Known rows, with every step that occurs:
debor, zomadeb, nofet, riral, peba, duvul: [ 4.49  1.97  0.87  3.47 -2.40  2.17 -2.97  4.80  2.64  0.31  2.18  3.02
  3.82 -3.04 -0.49  2.35  4.18  3.54  1.41 -2.20  2.57  2.54 -5.77 -0.35
 -2.48]
nofet, zomadeb, nerib, tazegi: [ 1.18  6.03 -1.56  0.21 -4.80  2.02 -2.89  2.80 -0.20 -1.59  3.13  1.83
  1.76 -1.49 -2.74  0.20 -0.80 -0.06  0.94  0.97  4.18  0.72 -4.22  3.23
 -1.76]
zuso, numif, riral, desegul: [ 1.22  1.97 -3.57 -2.12  0.96  3.91 -1.95  5.10  2.52 -0.97  4.70  1.52
  6.32  2.86 -3.94  2.22  0.49 -0.18 -1.32 -0.79  0.34  2.59 -0.72 -1.14
 -2.74]
nofet, zomadeb, desegul, riral, debor: [ 2.42  1.93 -3.59 -0.55  2.69  1.75 -3.16  2.67  6.15  2.76  1.28  1.66
  5.28 -2.76 -2.57 -0.97 -0.31 -2.67  1.71 -4.57  1.78 -1.57 -5.39  0.75
 -0.36]
desegul, riral, nerib: [ 0.57  3.12 -2.50 -2.44  1.28  3.75 -2.68  4.10  1.59  0.35  4.82  3.24
  3.66 -0.15 -3.49  0.61  1.76 -1.04 -1.12 -2.36 -1.34  1.76 -4.10  1.05
 -0.79]
nofet, riral, numif: [ 2.46  1.30  2.01 -0.60  1.79  4.18 -2.79  4.64 -1.34 -0.26  5.51  1.52
  3.81 -0.51 -2.15  1.27  1.13 -0.49 -1.36 -1.04  1.68  1.94 -4.73 -0.15
 -0.95]
nofet, riral, peba, duvul: [ 2.88  1.30  1.75  1.01 -0.44  4.15 -1.94  3.16  4.05 -0.90  2.71  4.26
  3.29 -0.74 -2.27  1.68  2.46  2.54 -0.64 -2.97  1.21  2.18 -5.65 -1.50
 -1.10]
numif, riral, desegul: [ 0.24  3.91 -4.99 -2.07 -1.27  2.98 -0.78  4.05  3.16  0.18  5.37  2.24
  4.40  1.95 -4.32  3.26  0.26 -0.94 -0.35 -2.01  0.81  1.87 -0.50 -0.03
 -2.03]
nofet, zomadeb, desegul, riral, numif: [ 3.22  3.06 -2.51 -0.86  2.76  0.51 -4.33  5.12  3.22  2.72  3.07  2.44
  6.00 -2.14 -1.92  1.89  0.23 -2.54  0.33 -3.50  0.28 -1.05 -6.66 -1.43
 -0.17]
desegul, riral: [ 0.99  0.97 -3.03 -0.64  0.68  3.34 -2.15  2.49  2.84  0.91  4.50  2.64
  4.19  0.00 -4.56 -0.29  0.36 -1.38  0.07 -2.53  0.52  1.66 -6.03  1.37
  1.41]
desegul, riral, nerib, tazegi: [-1.53  4.01 -1.86 -3.01 -0.25  2.47 -3.24  3.09 -1.22 -0.34  4.56  3.88
  4.14 -1.26 -2.36  0.95  2.09 -2.76 -1.94 -0.93 -1.39  2.73 -4.51  2.65
 -2.65]
numif, zuso: [ 3.61  2.69 -4.07 -0.21 -0.97  2.86 -1.29  4.30  4.12 -1.32  2.98  1.00
  3.66 -1.37 -2.84  2.78 -1.21  1.21 -1.29  0.01  2.44  2.36 -4.53 -0.14
 -0.48]
zuso, numif, riral, nerib: [ 2.94  3.25 -2.00 -2.90  0.12  4.41 -2.61  4.91  1.15 -3.12  5.22  2.72
  3.73  0.86 -2.06  0.83  0.98  1.74 -2.97  0.31 -0.44  3.54 -0.95 -1.27
 -3.56]
riral, nerib, tazegi: [-0.15  5.74 -0.81 -2.63 -3.32  3.11 -2.82  3.69 -1.69 -1.53  4.81  2.91
  3.79 -1.67 -2.16  1.47  1.17 -0.63 -2.76 -0.69 -0.61  3.10 -2.06  3.43
 -3.53]
zomadeb, nerib: [ 1.91  3.10 -2.22  0.89 -2.22  4.19 -2.26  3.37  2.58 -1.53  4.04  0.92
  1.60  1.23 -5.38  0.87 -0.60  2.92  0.53 -0.68  3.59  1.89 -4.56  2.81
  0.11]
zomadeb, nerib, tazegi: [-0.36  3.86 -1.44 -0.02 -3.57  2.82 -2.84  2.46 -0.48 -1.94  3.87  1.78
  2.36  0.01 -3.97  1.26 -0.04  0.72 -0.37  0.66  3.06  2.78 -4.86  4.23
 -1.88]
zuso, numif, riral, debor: [ 3.39  0.02 -2.85 -2.09  1.62  4.86 -2.82  3.08  4.19 -1.74  3.46  1.24
  5.32  0.76 -1.91 -1.39 -0.46 -0.43 -1.35 -0.94  1.75  2.41 -2.33 -0.46
 -3.19]
debor, zomadeb, nofet: [ 5.04  4.03 -2.84  3.09 -5.47  1.58 -2.93  5.29  0.41  0.91  4.14 -0.14
  4.49 -3.52 -2.15  0.96  1.45  2.64  1.72 -1.09  3.26  2.56 -3.36  3.79
 -1.10]
zomadeb, desegul, riral, peba, duvul: [ 2.20  1.07 -2.21  0.69  1.45  1.51 -3.36  3.29  8.02  1.56  1.04  4.90
  5.83 -0.84 -3.13  3.03  2.33  1.22 -0.10 -5.39 -1.00  1.19 -7.82 -1.85
 -0.64]
numif, riral: [ 2.53  3.13 -4.05 -1.24 -3.28  3.21 -0.84  2.19  3.06 -1.58  5.70  2.90
  2.07  0.09 -3.37  0.99 -0.79  0.76 -0.82 -0.92  2.10  2.74 -2.28 -0.03
 -1.07]
debor, zomadeb, nerib, tazegi, folu: [ 1.19  4.55 -1.17  0.42 -4.35  1.58 -2.37  2.67  0.85 -1.93  3.48  0.34
  4.42 -2.59 -2.57  2.94  0.29  0.95  2.23  3.33  2.74  2.51 -5.94  6.66
 -2.73]
nerib, tazegi: [ 0.42  3.90 -1.12 -0.92 -4.24  2.84 -2.32  2.34 -0.65 -1.21  4.58  2.33
  4.31 -1.43 -3.10  0.76 -0.21 -0.81 -1.72 -0.86  1.07  2.95 -3.60  3.78
 -1.65]
folu, tazegi: [ 0.68  3.76  0.33 -1.79 -3.10  2.67 -2.32  2.05  2.07 -1.24  3.15  1.32
  2.71 -1.24 -3.42 -0.26 -2.00  1.18 -1.58 -3.50  1.77  3.61 -4.33  2.26
  0.88]
riral, peba: [ 1.39  1.01 -2.80 -0.55 -1.21  4.63 -1.16  4.78  4.02  0.55  2.68  3.54
  5.87 -0.01 -3.31  1.03  0.11  0.49 -1.23 -3.91  0.97  1.55 -3.47  0.54
 -1.32]
zuso, numif, riral, debor, zomadeb: [ 2.72  1.05 -4.08 -1.13  0.85  2.97 -3.35  4.42  3.98 -0.55  3.50  0.24
  5.42 -0.82  0.10  0.79  0.34 -0.33  0.73 -0.50  2.55  2.29 -1.57 -0.41
 -5.31]
nofet, riral: [ 1.83  1.31  1.64  0.89 -0.62  4.84 -0.81  2.37 -0.61 -1.17  5.20  1.64
  1.84 -1.26 -3.91 -0.42  0.58  1.28 -0.43 -0.92  3.06  2.40 -3.80  1.45
  0.48]
folu, tazegi, nerib: [-0.25  5.25 -2.48 -0.88 -1.56  3.30 -2.07  2.56  1.90 -1.67  1.49  1.68
  1.92 -1.05 -3.43 -0.41 -1.34  1.20 -1.67 -1.34 -0.63  3.13 -6.21  3.90
  1.40]
peba, riral, debor, zomadeb, nerib: [ 1.39  2.38 -3.82 -0.27  1.55  2.01 -3.41  3.93  4.33  0.61  2.32 -0.28
  3.42 -0.78 -1.19  3.15  1.14  0.24  2.34 -0.70  6.13  1.58 -5.60  1.84
 -3.25]

Rows:
[ 4.91  3.08 -3.16  2.17 -3.48  2.10 -3.45  5.03  1.87  1.63  2.90 -0.77
  5.31 -3.71 -1.21 -0.04  1.58  1.13  2.02 -2.02  3.56  1.80 -3.12  4.16
 -2.48]
riral, debor, zomadeb, nofet
[ 3.73  1.01 -2.51 -1.19 -0.68  4.13 -2.04  3.29  2.42 -2.88  5.02  2.03
  4.24  1.11 -2.95 -0.22 -0.51  1.60 -1.97  0.42  1.31  3.56 -2.58 -1.33
 -1.72]
zuso, numif, riral
[ 0.72  3.50 -2.77 -2.35  1.61  2.50 -1.35  4.51  2.95  1.62  4.06  1.49
  6.75  0.85 -3.70  4.43  1.56 -1.82 -0.80 -2.81  2.08  1.90 -3.65  0.47
 -0.60]
peba, riral, desegul
[ 4.45  1.51  1.79  2.99 -2.49  3.97 -1.40  3.18 -2.34 -0.69  4.75  0.95
  2.13 -2.77 -3.76 -1.56  1.88  2.63  0.14 -0.26  3.83  2.87 -4.67  2.95
  1.26]
zomadeb, nofet, riral
[ 3.67  2.60 -1.09 -2.68  2.24  2.12 -3.42  4.90  1.71  0.82  4.61  1.96
  6.45 -0.39 -1.03  3.69  1.16 -1.80 -2.18 -1.82  1.97  2.31 -6.52 -0.89
 -0.88]
peba, riral, numif
[ 2.24 -0.91 -3.46 -1.60  0.81  4.61 -1.68  4.89  3.91 -1.48  2.88  3.94
  6.33  1.37 -2.11  0.69  0.30  0.71 -2.20 -1.47  0.95  2.77 -2.95 -2.69
 -3.24]
zuso, numif, riral, peba
[ 1.88  2.42  0.29  1.66 -0.63  3.71 -1.38  4.93 -1.79  0.88  4.52  0.49
  4.47 -0.71 -4.69  1.06  2.69  0.86  0.54 -1.39  2.71  1.95 -2.65  2.62
 -0.10]
zomadeb, nofet, riral, desegul
[ 1.92  2.74 -3.49 -0.23 -1.10  2.96 -2.83  4.35  4.11  1.28  3.33 -0.22
  5.04 -2.13 -1.03  1.20  0.14 -0.56  1.67 -2.77  2.64  1.16 -2.03  2.46
 -3.61]
riral, debor, zomadeb
[ 4.76  2.94 -4.88  1.34 -3.78  1.43 -2.94  4.28  2.40  0.83  3.57  0.38
  4.15 -3.34 -0.55  0.38  1.44  0.75  1.99 -0.88  4.06  2.23 -2.45  2.58
 -3.43]
numif, riral, debor, zomadeb, nofet
[-2.09  4.44 -2.90 -1.64  0.26 -0.36 -4.12  4.07 -0.32  1.04  3.47  2.99
  4.83 -3.59 -0.97  3.80  2.82 -1.83 -0.44 -1.59 -0.71  2.31 -4.21  2.12
 -4.58]
debor, zomadeb, desegul, riral, nerib, tazegi
[-1.67  2.07 -0.37  0.53 -0.18  2.39 -3.44  2.65 -1.36 -1.05  3.07  0.49
  1.87 -2.03 -1.09  1.50  1.65 -0.72  1.74  1.28  5.28  2.26 -4.50  3.79
 -5.12]
nofet, riral, debor, zomadeb, nerib, tazegi
[ 1.01  0.01 -3.45 -0.70  3.74  2.51 -3.16  2.31  5.93  2.49  1.85  1.67
  5.76 -1.47 -3.74 -0.22  0.45 -2.00  0.40 -4.89  0.79  0.27 -5.84  1.74
 -0.50]
zomadeb, desegul, riral, debor
[ 0.13  5.33 -0.72 -3.74 -0.87  1.87 -2.76  3.21 -1.37 -1.09  4.37  3.26
  4.61 -2.17 -0.83  3.14  2.21 -1.79 -3.11 -0.24  0.97  3.73 -4.34  2.00
 -3.29]
peba, riral, nerib, tazegi
[-0.11  1.08 -4.65  0.41  2.07  2.55 -3.84  3.78  4.42  1.27  2.44  0.30
  3.08  0.02 -2.67  1.40  1.04 -0.65  3.40 -1.30  3.98  0.73 -5.73  2.37
 -2.74]
desegul, riral, debor, zomadeb, nerib
[-0.63 -0.49 -5.19  0.39  2.92  1.04 -2.49  5.14  5.35  3.43  1.17  3.64
  7.01 -2.13 -2.34  3.42  1.77 -1.02  1.23 -4.92  0.64  0.73 -5.89 -0.78
 -2.44]
debor, zomadeb, desegul, riral, peba
[-0.19  2.09 -2.38 -0.77  0.21  1.60 -3.32  1.98  2.44 -0.09  2.08  0.61
  5.49 -2.37 -1.89  1.67  1.19 -2.44  3.24  2.33  2.42  1.51 -7.91  6.41
 -3.24]
desegul, riral, debor, zomadeb, nerib, tazegi, folu
[ 2.22  1.38 -5.51 -0.49  4.94 -0.99 -4.22  6.61  4.51  2.03  1.92  0.88
  6.31 -2.87 -0.09  6.48  1.04 -1.64  0.22 -0.86  1.19  1.15 -7.59 -3.01
 -3.03]
debor, zomadeb, desegul, riral, numif, zuso
[ 2.02  6.18 -0.86 -1.82 -1.29  0.38 -2.65  2.70  1.37 -0.16  2.50  2.81
  5.91 -5.23 -1.89  1.53  1.06 -1.84  0.55  0.72 -1.02  0.37 -6.16  4.04
 -1.60]
nofet, zomadeb, desegul, riral, nerib, tazegi, folu
[ 5.71  1.36 -3.63  1.40 -1.64  2.26 -3.97  5.23  1.81 -0.21  2.96 -0.42
  5.89 -2.43 -0.11 -0.55  1.68  1.41  1.16  0.06  3.44  2.85 -2.71  1.49
 -4.07]
zuso, numif, riral, debor, zomadeb, nofet
[ 3.69  1.38 -4.07  1.81 -0.86  1.57 -3.91  4.51  2.17  2.75  2.73  0.20
  5.61 -3.29 -1.45 -0.54  2.32 -0.82  2.71 -2.18  2.90  1.35 -5.22  3.51
 -1.76]
desegul, riral, debor, zomadeb, nofet
[ 1.71  2.79 -5.39 -1.09 -1.34  2.14 -2.29  3.45  4.61  0.51  4.07  0.99
  3.67 -1.80 -0.29  1.68  0.12 -1.00  1.65 -1.65  3.10  1.69 -1.40  0.70
 -4.80]
numif, riral, debor, zomadeb
[ 0.51  0.95 -4.39 -0.68  1.84  2.35 -3.45  3.73  4.40  2.54  3.11  0.79
  5.35 -1.63 -1.22  0.70  1.00 -2.70  2.36 -2.97  1.92  0.76 -4.46  1.74
 -2.80]
desegul, riral, debor, zomadeb
[ 2.07  2.81 -3.57  1.00 -0.23  1.02 -3.03  4.19  5.33  2.02  2.01 -0.30
  5.62 -3.61 -1.86  2.79  0.18  0.95  1.43 -4.15  2.20  0.82 -2.66  2.03
 -3.30]
riral, debor, zomadeb, desegul
[ 3.22  4.27  0.77  1.44 -1.77  2.97 -2.56  5.60 -3.17 -0.39  4.89  0.97
  2.06 -3.88 -1.13  0.95  3.84  2.63  0.27  0.09  2.53  2.95 -2.31  2.33
 -2.71]
debor, zomadeb, nofet, riral, nerib
[ 3.17  6.04 -0.39  0.04 -5.07  2.20 -1.91  2.16  1.08 -2.30  2.93  1.11
  3.72 -2.84 -3.02  0.54 -0.97  0.25  1.89  3.20  3.19  0.76 -6.01  5.97
 -0.90]
nofet, zomadeb, nerib, tazegi, folu
[ 1.47  2.90 -0.72  2.31 -0.84  2.42 -1.84  5.86 -1.82  1.75  4.33 -0.22
  4.67 -1.82 -3.05  2.54  3.33  0.75  1.98 -1.03  3.32  1.94 -1.99  2.42
 -1.84]
debor, zomadeb, nofet, riral, desegul
